Each row was made from one path, in order. Every step used is in the known rows, and no mark comes twice. Write each row's path.
In the rows, 100 means zero.
Known rows:
demep-keku-novum: 97  115  131  81  80  98  94  101  79  90  92  87  56  104  89  72  124  157  103  149  91  67  114  93  124  48  97  99  123  103  85  95  86  90  102  116  98  51  62  123  122
mipu-belu: 87  95  72  64  61  89  96  90  106  94  100  96  103  80  99  117  139  91  110  120  108  108  101  95  122  101  111  136  121  103  96  93  107  122  86  131  102  148  101  127  94
dege-rinere: 101  139  93  80  116  86  95  58  75  85  96  79  116  114  104  65  100  68  108  79  113  104  92  109  90  97  101  117  116  92  104  95  111  117  87  110  112  99  74  96  105
tofuzi-mipu: 82  100  68  91  132  116  95  101  74  104  102  111  112  114  114  79  113  104  109  40  75  107  77  105  125  71  102  104  122  73  110  89  93  103  73  112  72  125  124  113  76
rinere-dege-pibe: 102  90  93  110  101  143  101  126  91  71  100  105  97  117  83  73  88  75  92  100  101  95  92  101  114  117  93  95  104  128  91  107  121  101  94  91  91  80  99  94  77
pibe-dege-rinere-dakeri-bepe-novum-keku-gomo: 103  91  102  105  94  83  110  100  139  101  82  90  92  111  88  97  110  107  92  162  79  108  96  89  80  107  110  95  121  119  69  95  112  87  95  107  117  52  106  99  123
gomo-keku-novum-bepe-pibe-dege: 107  91  68  116  90  118  102  123  98  106  93  93  78  96  71  155  106  123  96  151  98  68  101  98  101  109  97  94  77  158  89  115  116  106  113  91  104  75  96  83  116
mipu-tofuzi-sosop-gomo: 120  110  123  61  97  88  91  58  111  71  104  89  121  117  92  51  71  79  106  48  100  124  96  108  89  100  93  68  116  76  83  101  102  108  91  142  111  92  108  105  112
belu-mipu-tofuzi: 102  79  85  102  109  77  99  50  142  99  106  104  87  110  99  100  112  96  95  63  87  103  101  96  85  93  96  112  105  75  81  87  93  130  87  113  87  125  95  102  113
punuve-belu-mipu-tofuzi: 94  76  69  112  99  71  100  68  147  101  108  106  99  110  93  107  123  111  93  65  83  116  99  98  68  101  102  136  98  88  82  91  83  129  86  112  88  159  80  104  109
bepe-dakeri-rinere-dege-pibe: 103  98  99  112  106  146  99  130  95  80  91  108  93  111  93  80  80  86  93  84  99  111  94  99  87  129  90  102  94  108  98  102  132  98  99  86  90  116  113  94  63
dakeri-pibe: 90  90  99  84  113  156  97  101  102  109  102  91  93  101  101  114  104  69  109  69  101  123  112  101  129  105  109  108  103  78  110  105  102  100  101  94  115  155  99  105  73
gomo-keku-novum-bepe-pibe-dakeri: 95  80  88  109  87  111  113  124  103  111  108  105  91  82  111  159  105  150  100  148  105  45  111  100  97  83  102  94  98  114  110  115  93  80  112  71  106  85  124  90  108
dakeri-bepe-novum-keku-demep: 90  96  105  128  96  87  96  104  101  94  93  104  105  85  120  70  120  78  102  109  80  111  118  86  110  87  109  92  105  115  75  82  86  89  108  102  113  54  102  78  161
novum-bepe-dakeri-pibe-dege: 105  81  94  101  116  128  101  117  133  125  100  98  86  93  81  131  115  87  102  104  107  130  107  104  111  148  102  98  66  100  102  107  117  94  107  105  115  172  106  97  91
mipu-tofuzi-sosop: 124  114  107  68  103  89  87  51  102  82  107  90  98  104  125  42  65  54  114  42  107  93  103  108  113  90  95  91  115  61  101  97  95  116  99  140  109  132  111  91  125
belu-mipu-tofuzi-sosop-gomo-keku-novum: 98  95  134  102  50  99  105  72  84  65  93  95  104  100  84  83  93  171  108  89  85  58  110  90  91  83  88  87  119  116  73  103  74  120  103  122  80  55  82  103  144
punuve-belu-mipu: 79  84  90  122  108  94  105  85  105  110  110  98  118  103  78  134  158  142  96  65  78  99  93  103  75  93  102  147  106  93  90  93  64  119  79  102  76  177  55  117  93
bepe-dakeri-pibe: 88  77  113  99  123  160  105  115  118  109  100  102  92  83  107  102  109  89  107  89  98  136  114  101  152  121  100  102  93  60  110  104  106  80  104  100  119  183  108  103  69
dakeri-rinere-dege-pibe-bepe-novum-keku: 104  96  95  143  102  96  101  118  95  106  96  99  91  100  96  93  44  93  84  113  108  83  102  90  93  80  112  91  98  125  98  95  82  95  106  111  78  66  101  119  90
dakeri-rinere-dege-pibe-bepe: 113  114  89  111  93  100  96  120  71  95  111  102  110  116  96  111  66  88  90  85  113  111  82  107  83  96  100  96  101  111  100  101  103  109  89  75  90  58  113  99  75
rinere-dege: 115  99  99  79  105  111  95  100  112  92  100  102  116  114  84  85  122  42  103  110  100  86  91  97  134  109  99  95  123  122  112  99  124  115  89  103  88  103  69  116  80
demep-keku-novum-bepe-dakeri-rinere: 102  131  113  78  104  75  92  87  93  118  82  106  64  95  112  103  98  140  98  95  94  106  112  91  73  80  91  109  87  76  107  88  102  88  123  105  99  117  88  110  91
punuve-belu-mipu-tofuzi-sosop-gomo: 109  97  117  82  91  81  97  65  119  77  106  94  133  117  80  77  96  107  101  35  89  121  93  108  60  104  95  94  110  80  79  100  75  116  87  137  98  130  91  111  107
keku-novum-bepe: 88  124  97  81  101  49  99  79  85  97  96  109  91  99  98  92  104  132  101  118  93  83  102  101  130  69  93  103  82  112  116  103  70  99  126  95  93  28  74  100  127
novum-bepe-pibe-dakeri: 101  83  83  97  120  105  108  117  119  122  114  104  97  90  114  157  108  109  97  128  107  73  102  109  94  87  106  94  95  89  118  111  101  77  103  73  114  114  133  95  90
dakeri-rinere: 102  132  94  70  109  106  82  72  82  113  92  85  98  114  107  109  94  89  110  44  97  123  98  99  63  89  104  124  111  75  106  90  124  119  91  97  96  140  97  107  84
dakeri-bepe: 99  113  94  105  108  93  92  85  76  117  97  100  122  91  103  92  122  65  104  88  111  126  93  98  121  110  100  111  96  94  101  99  103  115  89  99  109  94  92  79  121
tofuzi-sosop-gomo: 113  118  138  62  101  103  92  68  82  75  104  83  131  114  86  67  87  92  109  52  99  115  92  111  101  93  92  71  121  80  89  103  96  99  88  139  106  95  96  112  104
dege-rinere-dakeri-pibe-bepe-novum: 88  82  119  118  114  69  104  125  98  112  119  100  126  88  107  93  79  51  97  117  105  113  94  106  132  114  108  92  92  96  124  101  70  97  97  92  103  102  92  129  77
dege-rinere-dakeri-pibe: 86  80  118  76  103  139  101  94  116  97  106  97  106  114  118  108  128  44  110  80  98  117  110  100  108  112  104  101  109  86  130  109  119  105  100  82  114  139  78  86  51
dege-pibe-dakeri: 93  80  108  108  98  130  107  121  101  97  119  96  97  102  109  104  96  137  102  103  112  94  102  113  78  109  104  104  105  80  92  108  110  78  82  86  102  126  138  94  102
rinere-dakeri-pibe-bepe: 96  76  113  92  94  108  100  108  105  114  129  104  112  105  116  140  113  75  101  97  103  126  98  105  131  88  106  87  106  82  122  107  95  98  91  77  105  99  95  97  61
pibe-dakeri-rinere-dege: 121  107  106  70  96  111  91  107  119  115  98  99  119  117  99  117  113  55  110  83  107  82  94  98  59  117  109  108  123  99  125  96  133  118  87  81  85  145  102  122  69
sosop-tofuzi-mipu-belu: 74  90  49  73  53  87  96  110  105  99  99  120  105  90  107  77  130  89  111  67  93  111  85  101  94  70  119  113  115  97  105  93  108  126  86  131  65  111  131  126  75

Write each row's path:
111  101  90  119  94  102  101  123  76  87  119  105  112  112  92  99  75  89  87  109  114  104  82  109  117  95  98  87  102  118  95  105  97  102  87  82  93  44  106  99  85 -> rinere-dege-pibe-bepe
115  110  102  52  91  107  100  87  115  96  92  82  48  123  89  102  121  142  90  142  76  104  105  89  89  61  104  96  152  88  45  85  118  70  89  120  133  78  96  124  103 -> demep-keku-gomo
114  127  72  113  119  111  96  99  86  104  86  76  117  105  83  108  110  49  103  111  119  104  84  111  69  130  105  111  89  122  99  106  126  125  86  88  125  95  99  74  108 -> dakeri-bepe-pibe-dege-rinere
105  124  106  93  113  88  91  88  88  120  102  98  106  94  116  112  88  115  103  72  102  142  93  104  87  97  96  111  98  57  108  89  114  99  92  97  100  141  112  107  82 -> pibe-bepe-dakeri-rinere
97  108  103  111  98  116  103  132  90  79  84  118  87  106  91  79  76  112  92  101  94  95  96  98  90  118  87  100  77  121  108  106  108  96  120  75  84  65  108  92  79 -> keku-novum-bepe-dakeri-rinere-dege-pibe
122  112  106  88  105  99  93  108  110  109  96  108  119  105  98  104  102  59  101  93  104  112  87  98  101  116  97  98  110  95  122  93  125  112  93  89  87  125  93  118  64 -> pibe-bepe-dakeri-rinere-dege
98  102  97  120  76  127  106  130  78  75  83  118  83  104  93  92  70  124  90  102  99  80  103  88  83  121  85  100  82  142  97  107  114  98  124  82  81  72  100  84  85 -> gomo-keku-novum-bepe-dakeri-rinere-dege-pibe
99  124  106  74  92  50  97  83  84  103  94  106  58  104  99  95  110  139  92  133  98  66  113  92  112  51  94  96  92  116  101  96  71  89  129  110  99  31  60  109  121 -> demep-keku-novum-bepe
105  74  108  106  94  133  108  136  115  93  115  104  106  108  100  101  102  104  101  114  113  77  97  109  83  121  104  95  110  101  101  109  117  86  84  79  94  120  129  101  89 -> rinere-dege-pibe-dakeri
90  114  100  85  69  60  104  77  76  85  95  109  97  101  88  106  94  157  96  115  96  77  108  89  107  79  89  89  89  143  93  107  80  99  126  107  90  18  67  95  129 -> sosop-gomo-keku-novum-bepe
106  88  111  97  82  111  112  118  96  99  107  101  107  86  107  144  89  146  103  123  106  44  108  105  83  86  99  75  102  107  108  118  82  78  114  86  108  79  131  93  111 -> tofuzi-sosop-gomo-keku-novum-bepe-pibe-dakeri
95  89  87  116  120  123  102  113  94  102  95  104  116  93  114  127  134  42  96  126  96  103  91  100  116  104  95  96  97  110  120  112  124  107  98  65  121  71  99  58  72 -> dege-rinere-dakeri-bepe-pibe
88  84  100  95  126  128  107  106  119  117  99  113  87  82  111  114  103  87  99  86  102  130  116  98  144  118  98  98  74  71  119  105  92  78  124  98  119  162  102  97  72 -> novum-bepe-dakeri-pibe
95  90  107  132  113  103  108  119  88  92  117  109  100  83  108  83  85  139  90  121  105  136  91  111  146  107  86  90  88  73  87  101  100  70  90  103  105  100  121  93  95 -> dege-pibe-bepe-dakeri
119  101  115  87  107  87  94  42  107  89  107  93  100  103  116  69  84  72  110  22  97  76  101  106  91  86  93  97  115  55  97  91  74  127  95  134  92  145  105  97  123 -> belu-mipu-tofuzi-sosop
101  97  110  112  117  82  104  99  99  106  118  106  112  81  111  91  104  123  97  124  103  133  91  109  157  98  90  91  99  65  99  96  100  78  87  111  105  115  104  106  98 -> pibe-bepe-dakeri
89  115  91  90  73  64  103  76  71  94  96  109  85  94  102  108  96  149  98  118  98  65  111  88  121  74  90  102  89  138  103  105  79  102  129  103  88  36  67  90  133 -> gomo-keku-novum-bepe
99  111  102  90  98  126  93  106  91  113  103  89  95  111  115  122  80  124  107  54  108  110  101  107  24  105  107  121  103  69  103  99  122  99  88  77  98  150  140  99  83 -> dege-pibe-dakeri-rinere
91  83  116  132  119  67  101  129  98  131  107  104  131  68  103  82  98  71  102  126  112  101  95  103  122  133  109  104  87  92  109  97  75  94  88  102  102  127  118  123  126 -> pibe-dakeri-bepe-novum
90  105  75  104  121  101  104  115  89  98  92  106  82  90  95  131  99  116  93  141  86  73  100  103  141  63  93  94  82  118  116  112  82  89  127  73  109  31  99  90  96 -> keku-novum-bepe-pibe
102  117  95  106  86  108  107  96  93  97  85  88  97  97  88  101  98  104  107  111  118  92  108  100  77  139  101  109  77  129  102  108  107  111  115  100  114  114  84  83  116 -> gomo-keku-novum-bepe-dakeri-pibe-dege-rinere
104  87  103  124  94  116  104  132  95  113  103  111  125  92  104  103  116  74  100  106  123  100  93  103  84  136  105  101  93  104  105  108  108  101  86  73  104  99  129  76  109 -> rinere-dege-pibe-dakeri-bepe
98  87  103  137  87  96  102  130  103  75  103  108  101  98  111  73  96  84  93  122  82  95  110  91  107  86  108  77  108  135  72  86  84  83  108  91  103  25  109  88  138 -> rinere-dege-pibe-bepe-novum-keku-demep
101  107  108  93  67  48  106  55  90  82  95  113  97  100  95  103  84  151  96  76  92  56  110  90  81  79  86  86  89  123  91  102  55  117  130  117  82  37  79  92  141 -> belu-mipu-tofuzi-sosop-gomo-keku-novum-bepe
96  89  113  127  86  77  97  106  119  90  94  101  112  97  118  74  142  58  105  125  82  108  112  88  76  114  108  88  101  134  81  86  107  100  103  98  113  53  91  65  154 -> pibe-dege-rinere-dakeri-bepe-novum-keku-demep
98  73  104  156  102  109  109  131  112  111  93  108  101  85  98  82  75  84  88  136  115  71  108  87  103  109  113  90  94  126  98  101  84  87  104  110  87  84  109  102  113 -> rinere-dege-pibe-dakeri-bepe-novum-keku
104  104  89  108  108  120  101  122  96  87  90  118  89  111  96  90  75  85  87  80  100  106  95  97  81  127  88  100  79  117  105  102  121  97  115  84  90  100  107  89  66 -> novum-bepe-dakeri-rinere-dege-pibe
102  99  110  102  95  80  95  87  99  110  100  101  133  108  107  98  152  38  106  110  110  120  88  99  85  137  96  103  93  115  115  104  131  126  85  89  107  89  76  59  105 -> pibe-dege-rinere-dakeri-bepe
102  105  88  77  96  117  106  72  126  90  86  84  69  120  94  104  101  152  95  132  72  107  104  90  102  58  109  100  145  91  58  92  112  75  95  114  117  57  108  103  118 -> novum-keku-gomo
95  96  106  123  120  50  98  117  81  114  121  97  122  81  95  82  70  85  94  125  103  108  87  108  148  96  104  94  95  98  102  94  66  95  88  112  95  87  96  142  108 -> pibe-bepe-novum
105  85  108  129  110  107  109  130  99  89  114  116  107  88  101  82  90  113  89  131  106  124  88  108  148  116  86  83  92  90  95  102  105  77  92  97  98  93  113  98  84 -> rinere-dege-pibe-bepe-dakeri
97  92  98  135  110  75  102  95  98  111  107  93  93  89  102  89  64  108  89  130  107  87  105  93  131  64  112  90  106  108  94  93  69  88  100  131  87  69  87  123  114 -> pibe-bepe-novum-keku
99  110  89  93  84  112  99  109  89  122  93  97  87  94  116  167  87  143  106  95  101  66  110  95  38  83  106  114  98  100  116  106  108  100  114  64  98  111  128  95  93 -> gomo-keku-novum-bepe-pibe-dakeri-rinere
108  120  88  94  118  100  102  89  109  108  91  87  104  104  90  101  103  64  104  90  121  119  100  109  77  145  104  109  74  103  109  103  113  109  106  102  122  141  91  88  96 -> novum-bepe-dakeri-pibe-dege-rinere
94  130  108  84  112  75  93  84  93  112  84  108  89  91  112  100  94  135  105  83  90  119  103  98  88  94  90  116  79  73  119  93  103  96  120  94  93  114  100  103  96 -> keku-novum-bepe-dakeri-rinere
98  85  107  105  105  126  103  128  127  117  94  99  84  90  76  121  117  115  106  126  101  117  108  105  121  140  101  98  64  104  105  110  104  93  113  96  109  139  103  101  106 -> keku-novum-bepe-dakeri-pibe-dege
102  124  101  98  108  97  103  98  104  100  85  87  102  101  86  90  104  92  109  111  114  106  101  111  86  136  102  110  71  108  113  106  99  109  112  94  117  109  89  92  110 -> keku-novum-bepe-dakeri-pibe-dege-rinere
105  117  106  70  102  103  88  87  101  127  103  86  105  108  117  129  101  111  115  58  107  108  101  105  36  96  111  122  115  60  113  94  123  107  84  86  97  166  124  111  88 -> pibe-dakeri-rinere
91  88  100  128  115  97  101  90  107  105  96  92  85  90  99  76  75  102  93  125  98  83  113  88  131  73  110  97  108  109  92  94  84  88  103  140  88  98  81  122  114 -> bepe-novum-keku
